Known rows, with every way that one mark hangs from another
rudaz[vafu[foven[sivar tegud] gomom]]: [-35 -50   4  22  11  15 -26 -42  17 -22 -23 -21 -10  16   7   5 -12  25
  14  -7   6 -62  -1   3 -25   9  34   0 -10 -70  40 -10  -1  17   7  29
  19  -6  53]
lunaz[rigi voze]: [ -5 -17   6   0   5  -4 -32  31  -7 -29 -36  -4  -3 -23   9 -13  45 -25
   3 -36 -19  -1 -38 -29  19   2 -27 -11  -7  15 -18   0  -1  15 -36 -51
 -19   1 -15]
foven[bizel[mino ronod] sivar tegud]: [  6  -2 -25 -18  12  -3 -17 -55  44  -5  10  -4  -7  10  -7  11  28 -39
 -16 -36  34  36 -29  56  -6  46  46 -16  16  15  48 -24   3 -15  28   4
  42  10  14]
rudaz[vafu]: [-17 -46  -3  17  51 -11 -25   9 -10  -3 -44  -5  -5   6  35 -21  -5  12
  -2 -25 -10   9 -32 -17   3  10  20   9  28 -40   4  -5 -19  16 -30 -13
  -2  18  21]
vikep[tegud[voze] vafu[foven gomom]]: [-22 -36 -13   9  -3   2  -2  17 -29  -9   5  10  28 -27 -26   9  -5  19
  13  16   6 -28  51 -29  -5 -31 -20 -14 -31 -28  31  17 -15   8  11  -9
  24   3  35]
vikep[tegud[rigi rudaz[vafu[foven gomom]] voze]]: [ 25 -15  30  18 -28 -16 -19  37 -36  21   4   9  14 -13 -16   4 -17  58
  10  32  12 -27  50 -21   4 -56 -10  -8 -13 -23 -26  15  34  27  12 -23
 -13   8  22]
sivar[foven[bizel tegud[rudaz]]]: [ 21  73 -25 -27 -13   2   1 -32   3   1  17   6  -1  15  25   3   0  12
   5  38 -16   9   9  26  14  30  -9   0 -17  59 -31 -36  15 -52  -1  43
  -8  -7 -47]
tegud[rigi rudaz[vafu]]: [ 26 -18  22  25   5 -19  -3  67  -9  22 -23   3 -22  19  22 -16 -17  30
  -4   6 -20  16 -10 -22   9  -9   1   7  19 -12 -23  10  17  20 -32 -21
 -21   3   7]
rudaz[vafu[foven gomom[tegud[rigi]]]]: [-14 -57  56  10  56  -9  -4   0 -17  -2 -14  11 -11   1 -21   7 -11  -8
   5 -17 -27 -35 -13 -35 -24  -4  18  26 -15 -55  -5  25   9  32 -19 -28
 -30  -2  62]
vikep[tegud[rudaz voze]]: [ 29  49 -19 -10 -32   1 -18  33 -21  11   5  -6  27 -37  14   5   2  39
   1  13  28  30  12   2  17 -39 -35  -9  21  31 -23 -27  13  -3   4 -21
   8  26 -39]
vikep[tegud[rigi rudaz voze] vafu[foven gomom]]: [ 15 -13   7  18 -52 -14  13  74 -27  19  25  23  14  -8 -33  10 -27  32
  15  39  -4 -16  70 -32   2 -45 -44 -20 -39  -1   8  48  17  17  23 -19
   4 -16  16]
rudaz[vafu[foven gomom[tegud]]]: [-34 -51  31  -5  74  -4 -28 -43 -25 -22 -21   1   4 -11  -4   3  -9   3
   2 -24 -29 -37 -16 -22 -20   4  12  34  -1 -56   2  10  -4  19 -11 -10
 -14   5  51]
lunaz[voze]: [  0  11  -3 -11  21   2 -22  30  -5 -26 -24 -12  -3 -27  -2   6  18 -27
 -11 -29   3   5 -22 -10  20   3 -17  17  16  -1 -16 -25 -18  14 -29 -39
 -19  21 -19]
gomom[tegud[rigi rudaz[vafu[foven[bizel]]]]]: [ 40   1  34 -37  23  -9  27   6 -13  27   0  16  -7  11   2  -8   3   7
  -2   0 -47  -5  17   2  23   1 -20  36  -7   9 -25  29   3 -10 -10 -21
 -44   6   8]
foven[bizel[mino] sivar tegud]: [ -4   9 -33  -7   3  13 -12 -61  42 -22  -8 -13   5  12  11  -6  18 -30
 -12 -16  16  25 -32  48  -5  44  40  -6   6  36  51 -26 -23 -23  18  -1
  28  -2   5]
tegud[rudaz]: [  8  21 -20 -11  -3  -4 -17  38 -12  -5 -12  -2   6 -16  27  -5 -10  13
  -8   1 -16  26 -10   6   7   2 -16   5  23  12  -6  -1   4   9 -23  -2
 -13  12 -22]
ronod[bizel[mino]]: [  0 -31 -26   7  31  -6   0 -43  -5 -14  -8   1  23 -16   9 -10  18 -32
 -14 -38 -12  32 -26  -3 -15  23  17  -4  21  18  -1   1 -28   9 -42 -40
 -15  -8  -1]
sivar[foven[bizel[ronod] tegud[voze[lunaz]]]]: [ 12  64   1   5  -3   3  22 -44  14  24  45  -1  -9  -8  -6  10  36 -19
  -9  22  46  25  13  18  19  13 -10 -16  13  33 -53 -44  15 -49  29  52
   1  16 -56]
vafu[gomom]: [-38 -24 -10   3  18 -10 -41 -10 -14 -33 -11   3   1 -17   8   0 -18  -1
   2  -9  -7  11 -15 -10 -16   7  18  -4  -3 -25  20  -5  -2  20 -17  -5
 -14   2  25]
gomom[tegud[voze]]: [ -3  31   0 -11  41  -4  13 -11 -17  -6  -5   1   6 -38   5   2  13 -22
  -7 -21  18  11 -21 -19   7  -6 -10  17  27  -2 -30 -22 -10   9  -7 -30
   5  11 -19]
vafu[foven[bizel sivar tegud[voze]]]: [ -2  23 -35 -39 -40  24  29 -47  22  13   7 -14   9   0  18   1  23   5
   3   0  23 -25  27  43  14   8  -3 -11 -11  10  26 -30 -15 -20  17  37
  17  14 -16]
bizel[mino ronod]: [-12 -48  -9  -3  60 -19 -43  -4   8 -11 -16   3   5 -19 -13  18  16 -31
 -24 -46  25  37 -33  19  -9  15  28  -4  37 -11  12  -4   3  21 -22 -29
  16  18   9]
foven[tegud]: [-15  16 -28   0  22   6  -3   2  25  -5 -19 -16   2  -2  24   2   5  -9
   7  -8  19  15 -38 -13 -13  29  -2   5   8 -21  17 -30  -1   1 -21  -7
  13  15   5]
voze[lunaz[rigi]]: [-27  -8  -2  24   4   5 -10  34   9 -16 -18  -8  11 -10  21 -42  28 -35
  -2  -4 -12  34 -53 -34   4   7 -19  -2   3  26   3  32 -16   3 -24  -8
 -10   5  -9]
gomom[vafu[foven[bizel[mino] tegud[rigi rudaz]]]]: [ 17  -5   8 -30 -22 -11  23 -22  21  25   9  -4   0  39 -20  -3  -4   3
  10   2 -19   4   2  14  -3   5  -1   1 -22  21   8  39  -5 -19   3  -6
   4  -7  19]
sivar[foven[tegud[rigi rudaz voze[lunaz]]]]: [ 38  91  22  43 -41   7  49  49  14  30  29  -4 -10  12  -7  12 -12 -18
  -1  59  44   7   7 -21  14 -26 -29   4   3  49 -80 -16  29 -26   9  27
  -6 -31 -83]
vikep[tegud vafu]: [ -7 -19 -26   6  22  12 -12  41   3  -7 -21   4  13  -4  -8  -8   7  -2
   0 -10   2  29 -11 -30 -12   7 -17  -1 -18  -8  47  11 -20  -1  -6 -39
  24  15  33]
sivar[foven]: [-21  -3 -12   1  35  19 -15   1  -8 -18 -23   1   0  -8   8  22  -1  -9
 -12  -5  -8  -8 -17   0  -7  -1   7   8  -2  19 -15 -18  -6  -8 -38   7
 -13 -12 -26]

Rows
[ 11  13   2   9  30  -2   8 -46  33   3  -1  21 -11  29  -9  19  15 -45
 -12  20   2  21 -19  19  -6  30  32   6 -37  68 -16 -14   5 -38 -13 -14
  -3 -33 -11] => sivar[foven[bizel[mino] tegud[rigi]]]
[ 11  18  14 -59 -11  -4 -16 -36 -13 -11  45  11   5 -23 -32  22  -3   7
   0 -23 -23 -10  39  55  -7  12 -10   3  -9   5  24  14  30   2  35  32
 -16  17  17] => vafu[foven[bizel[ronod] sivar] gomom[tegud[rudaz]]]
[ -1 -76  -3 -20  42  -3 -31 -56   2   3 -16   0   1   9  -3   9  29  -4
 -24 -48  -4  -2   2  65   4  13  47  -2  27 -17  38   8 -15   3   8   3
   7  25  28] => rudaz[vafu[foven[bizel[mino ronod] sivar]]]
[-20 -66  -2 -49   3   5 -16 -49   3  -1  -2 -11   2  16 -36  13  16  -7
 -14 -65  -1  -1  -3  61 -13   7  33 -15   5 -22  57  23 -21   0   0   7
  27  21  39] => gomom[vafu[foven[bizel[mino ronod] sivar]]]
[ 14 -12  21  58 -39 -12 -19  29  20  -5   3  -3 -34  36   3  -7 -39  38
  13  15   6 -20  -6 -10 -19   6  32 -14  -6 -35  18  -2  36  19  32  12
   9 -23  40] => foven[sivar tegud[rigi rudaz[vafu[gomom]]]]
[ -1  24   9  42  -1 -15 -28 -32 -29  -2  10   3 -13  17  17   3 -31  54
  16  37  15 -40  18 -15   6 -11  11  -5   4 -18 -66 -47  33 -10  20  50
   8 -19 -39] => sivar[foven[tegud[rudaz[vafu[gomom]] voze]]]
[ 16  37  32  11  -6 -22   8  30 -25  -1  30  18  -6 -20 -20  12 -26   0
   6  12  -3   9  16 -29  -1 -19 -13   5   4   5 -41   7  34  21   7 -18
 -18  -9 -14] => vafu[gomom[tegud[rigi rudaz voze]]]
[ -6  52   3   2 -48  15  45  15  -2  29  18 -39   8   4  -8 -12 -14  16
  16  20  27 -13   2 -19   8 -36 -51   4  18 -22 -37   8 -18 -11  11  47
  18   7 -33] => gomom[vafu[foven[tegud[rudaz voze[lunaz]]]]]
[ 20  22 -45 -26 -30  -5  53   0  -4  24  25   7   4  12  19 -23   3  23
  17  33 -11  -5  55   1  35  11 -52   0 -16  12  -6   3 -16 -31  22  36
  25   3 -24] => vikep[vafu[foven[bizel tegud[rudaz voze]]]]
[  3  37  -6  23 -39  -8   8  55 -10   4   4  -7  17 -17  31 -46  17  -1
   1  19  -4  30 -18 -25  33 -19 -48 -14  24  37 -47  14  -1   1  -3  11
  -4  -7 -68] => tegud[rudaz voze[lunaz[rigi]]]
[-15 -31  12 -15 -32  34  34  18  36  18 -22 -25 -20  38 -34  18  -6  -6
  16 -23  16 -45 -23 -12 -39  -5  12 -18 -28 -48  45  25  -7  11 -18  -7
  24 -14  51] => gomom[vafu[foven[sivar tegud[rigi]]]]
[  1  26 -39 -20 -18  19   2 -34  40 -12  -4 -12  -4  11  24 -12  16  -7
   4  -6   4  16 -19  30  -1  40  23 -13  -4   7  47 -25 -15 -20  16  16
  15  13  11] => foven[bizel sivar tegud]
[ 43  63  -2 -14 -26  -1  26   5  16  18  19  21 -21  28   7  10  -6   6
   2  46 -16   7  14  12   7  22 -11  -3 -33  72 -30 -17  29 -44 -10  21
 -23 -23 -29] => sivar[foven[bizel tegud[rigi rudaz]]]
[-52 -75 -20   4  27  -3  -5  13 -23 -28  -8  13   3  -1 -11  -1 -18   2
   1  -1 -35 -24  22 -24 -12   7  -7   0 -28 -37  48  40 -28  18  -8   4
   6  -3  46] => vikep[vafu[foven gomom]]
[ -2  49  11  -3  -2 -20  -9  -6 -35 -24  25   8  10 -35  -2  -2 -21  10
   6   2  -3   3   9 -13   6 -11 -19   9  17   3 -38 -19  22  10  17  -6
  -2   3 -20] => vafu[gomom[tegud[rudaz voze]]]
[-36 -58 -30 -21 -19  10   6 -19  -7 -25   8  14   0  11  -6 -14  -7   5
   4  -6 -48 -19  49  16  -8  21   5 -14 -38 -20  71  41 -33  -2  25  31
  10  -9  42] => vikep[vafu[foven[bizel sivar] gomom]]
[-33 -80   2  -2  45 -15 -46 -78 -20 -25 -19   6  16  10  17 -15   2   5
 -10  -8 -37  -5  12  21   0  13  42  14  -1 -18  17  11 -26   2   4  -1
 -14   5  46] => rudaz[vafu[foven[bizel[mino]] gomom]]
[ 39  -2  -7   7 -69  23  44  94  -7  31  10   9   8  -2 -32  14 -11  30
   1  18  15 -21  62  -3   7 -53 -39 -20 -22  12  22  41   4  17  23 -22
  22 -10  -9] => vikep[tegud[rigi rudaz voze] vafu[foven[sivar]]]
[-12  -5 -13 -13  36   2 -34 -57  -5 -27 -11  19  12   8  11   9  15 -29
 -24  -2 -18  22 -14  39   7  17  27  13   0  61  -9  -8 -20 -32 -25   5
 -13 -15 -28] => sivar[foven[bizel[mino]]]
[ 20  17  -9  -9 -33  14  18   2  52  15   2   1 -21  27  10   0   9 -21
   3  -1  11  21 -17  19 -10  38  25 -13 -19  13  43  -7   8 -16  13  -1
   8   0  19] => foven[bizel sivar tegud[rigi]]
[ -7  22 -18  -6  35   6 -12 -77  19 -18  -3   6   3  19   4  11  21 -30
 -12  13   4  16 -24  27  -3  32  33  10 -16  58 -10 -35  -9 -50  -2   8
   7 -21 -16] => sivar[foven[bizel[mino] tegud]]
[ 13  46 -25  -4 -34  22   0  18  29  -5  -5 -19  -4   5  17   1 -16  13
   1   4  18   1 -14  15  -4  13  -1  -6  13   4  22 -23   7  -4  10  22
  22   1 -22] => foven[sivar tegud[rudaz]]
[ 35  47  25  -6  -4 -14  24  49 -15  19  19  12 -11 -17  -9   7  -5 -13
  -3  -3   5  21  -1 -23  11 -19 -29  13  18  25 -47   5  23  15  -7 -38
 -15   2 -36] => gomom[tegud[rigi rudaz voze]]
[ 36  -2  42  -5  22  -6  33  37 -25  35  -3   6  -4  -1  -8   6  -5  14
   1   2  -5 -29  18 -20  18 -40 -22  23  20 -18 -58  13  16  19  -8 -29
 -27  -2 -22] => gomom[tegud[rigi rudaz[vafu[foven]] voze]]
[  8   5  40  72 -32 -31   0  54 -23  16  17   0  -9   1   6 -29 -39  22
   1  39   4  14  16 -36  19 -36  -6  -2  28 -18 -52  15  11  21  31  16
 -24  -7 -20] => tegud[rigi rudaz[vafu[gomom]] voze[lunaz]]
[-33 -12 -15  -6  -8  24 -12 -30  20 -27  -3 -16  12  -4  -3  14 -11   3
   9  -2  12 -51  -5  14 -38   8  20  -8 -23 -36  53  -7   3  13   7  25
  18 -10  35] => vafu[foven[sivar tegud] gomom]
[  7  20  16  32 -10  -3  34  57  10  24   1  -5  -1 -14   6  -7   2 -32
 -10  20  35  34 -10 -29  12 -22 -15  -6  27  11 -30  12 -17  12  -6 -11
 -16  -1 -32] => tegud[rigi voze[lunaz]]
[ 26 -22   4  -1 -23   6  41 -25  32  40  -2  -4 -19  32  19  -6  20  13
   4   7  14 -33  25  20  13  -4  20 -10  -9 -25  11 -10  -2  -5  16   5
   8   2  19] => rudaz[vafu[foven[bizel sivar tegud[rigi voze]]]]
[ -4 -15   0  34 -10 -36 -33   2 -44  -8  -3   0   0  -2  32 -25 -31  58
  11  12  -9  -3  18 -15  17 -21   7  -8  32 -35 -35 -21  12  24  11  14
   3  10 -11] => tegud[rudaz[vafu[gomom]] voze]
[-12  -7  33  11  33 -10  -6  11  -1 -22   3  18 -11 -10 -30  16 -10 -33
   1 -13 -13  10 -29 -37 -28  16  12  12 -11 -11   1  13  21  26 -14 -38
 -19 -13  42] => vafu[gomom[tegud[rigi]]]
[-30  28  29 -21 -18  46  44  -7   1  -1   2 -37  11  -8 -42  -1   4 -26
  -4 -33  21 -27 -14  -8 -12 -40 -19  16  18 -35  -1  22 -41   5  12  12
  18   1 -13] => gomom[tegud[voze[lunaz]] vafu[foven[sivar]]]
